Known rows, with every step that occurs:
tesi-zuso-gapel-fupo: [ 34.9  12.1  38.1   5.5 -39.0 -31.8   7.0  18.3 -58.0 -26.2  -9.4 -24.6
  10.0   3.7  55.4  17.7]
fepafa-kunoma-tesi-zuso: [-17.2 -52.7  48.7  -9.9  -0.4   6.1 -11.8  -9.2 -18.8 -20.8 -42.1 -12.4
  34.9  -4.4  58.8  49.7]
fepafa-kunoma-tesi-zuso-gapel-fupo: [-12.6 -49.6  41.6 -28.5 -30.4 -41.9 -18.3 -16.1 -69.1 -63.3 -29.5 -39.0
  31.1  -0.4  39.7  31.3]
kunoma-gapel-zuso-tesi: [ 46.7  -5.4  16.0 -13.6 -43.6  28.2  -7.4  15.1 -56.3 -29.6   6.0  20.4
  35.9 -11.9  51.7  23.4]
tesi-zuso-gapel-kunoma-fepafa: [-11.1 -11.7  87.9 -24.9 -15.6  -3.8  17.4   6.5 -49.9  -8.0 -30.6 -20.6
 -32.7  23.1  25.1  29.8]
zuso-gapel-fupo: [ 41.9  -0.6  15.2  -8.1 -55.8 -26.2   3.6  10.8 -67.0 -17.9  -6.4 -24.7
  24.4  -9.9  55.6  21.8]
zuso-tesi-kunoma-fepafa: [  3.7  -7.1  28.4 -10.1 -28.3  20.9  15.6  -9.1 -65.7  30.5  -4.7  -4.4
  17.9  14.8  32.7  21.6]
tesi-zuso-gapel: [ 48.6  20.9  47.3  13.8 -43.7   4.2   7.1  12.2 -42.0  -5.8 -22.3  -8.7
  26.6   9.1  47.0  20.8]
kunoma-gapel-fupo: [  9.3 -26.2  10.9 -21.5 -29.6   7.2   1.5   4.3 -30.6 -14.3   6.0 -20.2
  22.2 -34.2  70.5  31.8]
gapel-fupo: [ 24.6 -13.6  12.6   2.3 -19.4 -13.3   9.9  23.4 -33.1   4.0  -3.4 -16.3
   9.4 -19.2  82.2  35.8]
tesi-zuso-fupo-kunoma: [ 31.9   5.2  63.3  36.7 -17.7  -9.5  -0.3  15.2 -39.8  29.2  -4.8 -38.7
   8.0  -6.8  17.5  12.0]
tesi-kunoma-gapel-zuso: [  9.3   8.2  -6.8 -35.0 -75.3  23.0  -2.5  -5.6 -29.5 -12.5  21.2  -5.5
  19.9  -6.2  32.3  56.8]
kunoma-tesi: [  0.5 -17.2  25.5   0.2 -16.0  34.1 -13.5   0.0 -15.7 -17.8 -30.5  10.2
  37.6  -8.8  66.1  45.2]
fupo-kunoma-tesi-zuso-gapel: [-17.4  20.9  50.9   3.0 -45.8   2.6 -28.5 -26.4 -69.3 -14.7 -35.7 -17.3
  24.6  -4.7  -9.6  27.0]
zuso-tesi-kunoma: [ 49.6  17.0  13.3  31.3 -38.9  10.5   0.0  -8.8 -64.4  20.8  -0.7   4.1
  39.7   9.8  48.3   6.6]
zuso-gapel-kunoma: [ 43.0   1.4  47.4   3.2 -43.2  -7.3  -2.2  -1.9 -55.9 -10.3 -22.7 -10.8
   1.2   4.8  40.5  19.3]
gapel-kunoma-tesi: [-12.4 -22.9  48.3   1.4   2.6  15.2 -21.4  -4.6 -20.6 -31.1 -33.2   8.3
  -2.0  -0.9  57.6  42.1]

Rows:
[ 23.9 -20.7  67.5  27.5   3.3  13.3 -12.7  18.9  -9.4 -47.9 -18.9 -11.7
  29.8  17.2  58.2  23.8] | kunoma-tesi-zuso-fupo
[ 13.5 -68.7  66.0   6.6   3.5  -6.6 -13.0   1.6 -22.0 -40.3 -27.7 -33.4
  40.7   8.8  52.7  29.1] | fepafa-kunoma-tesi-zuso-fupo
[ -7.6   4.3   8.7 -36.8 -64.5  19.5 -12.8  -4.8 -48.5  15.6   7.4 -12.4
   9.0 -38.1   6.3  53.1] | fupo-kunoma-gapel-zuso
[ 41.1  -5.3  10.7 -20.2 -74.9   8.5  -3.2   4.5 -33.6 -33.3  35.5 -27.7
  26.5   8.7  25.6  36.4] | tesi-kunoma-gapel-zuso-fupo
[  0.5 -73.1  10.3 -44.7 -29.3 -12.0  -0.1 -13.1 -43.7  -9.3  -1.8 -42.5
  34.3 -40.9  65.0  38.3] | fepafa-kunoma-gapel-fupo
[  2.2  -1.1  15.6 -30.4 -47.2   9.7  14.2  10.9 -70.0   5.9   8.7   5.2
   0.4  22.0  24.6  40.4] | gapel-zuso-tesi-kunoma-fepafa
[-38.4 -16.4  36.6 -30.5 -28.4  21.4  12.7  -7.2 -46.4  69.1 -19.6 -26.0
  -7.8 -25.2   9.5  49.6] | fupo-kunoma-fepafa
[ 14.6 -61.3  17.6 -34.8 -33.9  23.0   0.6 -19.9 -28.3  11.6 -15.8 -24.5
  50.9 -36.3  57.6  41.3] | fepafa-kunoma-gapel
[-21.5 -10.8  21.2 -29.6 -38.4  25.5  24.1  -7.8 -28.1  40.9  -6.9 -19.1
   3.0   6.3  36.0  52.6] | tesi-kunoma-fepafa
[ -6.0  -5.8  49.3  12.2   0.8  28.4 -11.4   7.7  -6.2 -27.3 -32.8  10.0
  22.5   2.5  64.2  44.1] | kunoma-tesi-zuso
[ -5.4  -0.5  11.8  -0.2 -32.0 -24.5  -3.6   0.6 -61.3  38.4  -1.6 -35.2
  -2.2 -36.3  32.3  34.0] | gapel-fupo-kunoma
[ -2.6  -7.9  -5.1 -22.2 -50.1  -2.0  -0.9 -19.3 -40.0  -8.6  21.7 -31.4
  20.4 -20.8  48.9  32.1] | tesi-kunoma-gapel-fupo
[  5.0 -12.3  50.8  -8.0 -31.6   3.4 -26.3 -17.7 -54.6 -51.8 -36.4  -1.2
  11.3  10.4  32.7  27.4] | zuso-gapel-kunoma-tesi
[  5.7  22.9  39.5   4.2 -50.4 -43.7  -5.2  -3.0 -86.5   6.8  -7.3 -44.5
  -1.9 -15.1   5.2  15.7] | tesi-zuso-gapel-fupo-kunoma
[-30.0  -2.9  24.2  -1.6 -27.4  21.9 -25.9 -23.4 -43.0  15.7 -29.5  -7.9
  23.9 -27.4  17.8  43.9] | fupo-kunoma-tesi
[-35.5   7.1  47.9  10.9 -10.8  15.3 -22.9 -14.9 -35.0   6.7 -32.2  -8.0
  11.3 -13.6  15.9  40.4] | fupo-kunoma-tesi-zuso
